Every row comes from one small tree of marks. The marks that hang from a mark follow it in brackets, in the order of their numbers. Every link used is in the known rows. Which tree was each row made from?
(in the rows, 128 means zero)
Known rows
q791{q607{q239}}: [140 142 137 139 112 126 110 122 124  65 107 134  98 185 119 135 114 160
 153 107 130 152]
q791{q384 q607{q239} q654}: [134 152 141 139 156 128 100 160 149 122 125 152 115 179  98 111 119 204
 134  97 127 153]
q239{q245{q791} q607}: [152  86 136 116 145 123 104 139 128  44 136  88 121 135 115 127 151 182
 132 110 138 176]
q791{q654}: [140 136 133 134 157  98 108 143 147 154 131 126 144 137 111 139 117 153
 137 109 125 143]
q239{q245{q299}}: [119  97 141 122 148 127 108 101 122  67  72  81 130 127 100 125 147 153
 152 147 126 138]
q245{q299 q791}: [150  93 113 134 166 132  86 106 129  75 143  75 119 114  88 139 159 113
 129 160 115 135]
q607{q239{q336} q791{q384}}: [102 160 115 151 144 179  92 127  97  71 149  77 124 185 102  95 157 157
 145 148 154 164]
q791{q384 q607{q239}}: [130 150 137 125 140 141  99 149 141  76 118 127 101 185 105 105 132 178
 140 107 129 152]
q245{q299{q384}}: [140 117 127 123 167 130  90  95 147  90 121  38 126 112  83 117 131 110
 137 147 114 130]
q336{q791{q607 q654}}: [138 132 127 148 159  99 102 155 152 105 113 130 144 211 102 125 106 162
 133 127 130 162]
q299{q384}: [147 139 127 110 155 122  91 117 165 113 137  43 130 120 104 113 121 114
 141 113 132 143]
q245{q299}: [129 113 126 133 151 121 105 110 124  89 113  90 128 129  93 134 136 120
 142 151 108 129]
q336{q791{q384 q607{q239} q654}}: [126 146 125 148 168 133  86 161 160 110 136 123 117 228 101 106 130 187
 128 127 142 167]
q607{q239}: [134 145 125 136 120 137 103 109 134  99 137 105  93 164 126 139 136 132
 151 117 140 142]
q239{q245{q791} q336 q607}: [148  82 139 121 132 129 116 124 114  11 140  73 127 124 103 115 159 217
 119 139 129 185]
q239{q245{q299{q384}} q336 q607}: [130  83 149 122 146 134 116  96 112   7 108  30 130 112  77  97 142 210
 126 158 111 169]
q791{q607{q239{q245 q336}} q654}: [131 125 153 147 120 124 125 113 117  65  83 141 117 169 105 125 116 243
 140 117 133 169]
q336{q791{q384 q654}}: [121 141 121 134 188 118  82 169 175 148 154  93 147 191 101 102 143 152
 119 137 138 158]
q791{q384 q654}: [131 145 136 121 181 115  96 168 163 164 145 117 146 135  97 108 134 169
 123 109 125 144]
q607{q239{q336{q791}}}: [122 138 114 151 115 146 101 101 130  60 145  73  99 200 118 120 150 154
 137 163 145 164]

Write each row's tree
[154 132 124 137 170 138  81 152 153 109 158 133 107 164  97 118 142 190
 119 107 135 159]	q245{q791{q384 q607{q239} q654}}
[146 100 123 126 180 139  83 140 136  54 127  93 124 133  70 108 157 153
 117 151 106 144]	q245{q299 q791{q384 q607}}
[139 141 145 124 172 106 103 182 153 128 115 149 148 156  88 106 113 198
 125  99 114 151]	q791{q384 q607 q654}
[109 165 119 156 171 165  81 151 117 143 154 112 128 189 108 111 139 153
 146 114 161 158]	q607{q239 q791{q384 q654}}
[158 123 130 125 184 119  85 171 160 114 148 129 138 141  90 112 136 185
 113 109 122 157]	q245{q791{q384 q607 q654}}
[115 110 145 149 145 130 124 142  76  51 115 103 165 160 100 111 126 226
 138 126 142 189]	q239{q245 q336 q607{q791{q654}}}
[128 139 131 136 180 112  91 180 166 117 124 122 147 210  89  96 124 178
 121 128 132 162]	q336{q791{q384 q607 q654}}
[148  99 127 136 198 129  81 148 144  96 133 117 136 129  65 114 144 179
 111 144 104 146]	q245{q299 q791{q384 q607 q654}}
[117 116 143 144 159 127 113 158  94  85 113 117 157 169 111 123 120 191
 149 101 150 178]	q239{q245 q607{q791{q654}}}
[160  97 110 125 183 143  74  92 152  77 156  19 117  96  80 121 153 103
 125 154 120 137]	q245{q299{q384} q791}
[113 155 124 141 189 138  86 174 124 150 141 107 168 162  95 105 131 143
 139 116 144 152]	q607{q791{q384 q654}}
[123 137 124 125 163 120  87 170 161  76 119  98 137 212  96  92 136 154
 129 137 133 161]	q336{q791{q384 q607}}
[106 139 130 164 134 160 108 104  86  82 107 100 133 177 114 121 140 198
 154 134 168 173]	q607{q239{q245 q336} q791{q654}}
[114 107 137 142 116 153 114  71 106  33  90  73  98 144 105 122 160 189
 148 165 134 151]	q607{q239{q245{q299} q336}}
[118 134 133 147 164 137 112 177  96  83 164 103 165 163  85  93 132 209
 119 129 126 181]	q239{q336 q607{q791{q384 q654}}}
[161 101 114 137 200 131  73 100 162 118 161  45 128  93  72 127 142 127
 115 147 119 141]	q245{q299{q384} q791{q654}}
[160  93 124 147 174 116  94 126 127  87 121 126 132 130  77 143 127 161
 120 142 105 144]	q245{q299 q791{q607 q654}}
[167  98 123 138 192 126  80 113 152  87 134  72 130 115  70 125 122 151
 117 136 109 148]	q245{q299{q384} q791{q607 q654}}
[107 120 142 122 162 147 101 174 102  57 116  89 149 172 104  94 145 184
 145 110 150 177]	q239{q245 q607{q791{q384}}}
[133 114 128 141 129 116 116 141 122  37 157  74 134 192 103 109 139 176
 119 159 121 180]	q239{q336{q791} q607}
[119 139 130 133 166 140  98 182 105  79 155  94 150 175 102 101 132 150
 137 112 134 169]	q239{q607{q791{q384}}}
[125 110 143 139 140 111 116 130 132  51  75 104 152 189  97 107 130 226
 130 152 138 179]	q239{q245 q336{q791{q607 q654}}}
[154 121 127 112 167 131  85 162 152  74 139 107 128 144  94 106 148 159
 122 116 126 155]	q245{q791{q384 q607}}
[137  80 128 122 162 138  93 100 129  57 101  68 122 111  96 130 164 147
 138 154 132 144]	q239{q245{q299 q791}}
[122 119 130 129 150 126 105 162 136  43 166  68 137 192  91  85 153 191
 108 159 121 183]	q239{q336{q791{q384}} q607}
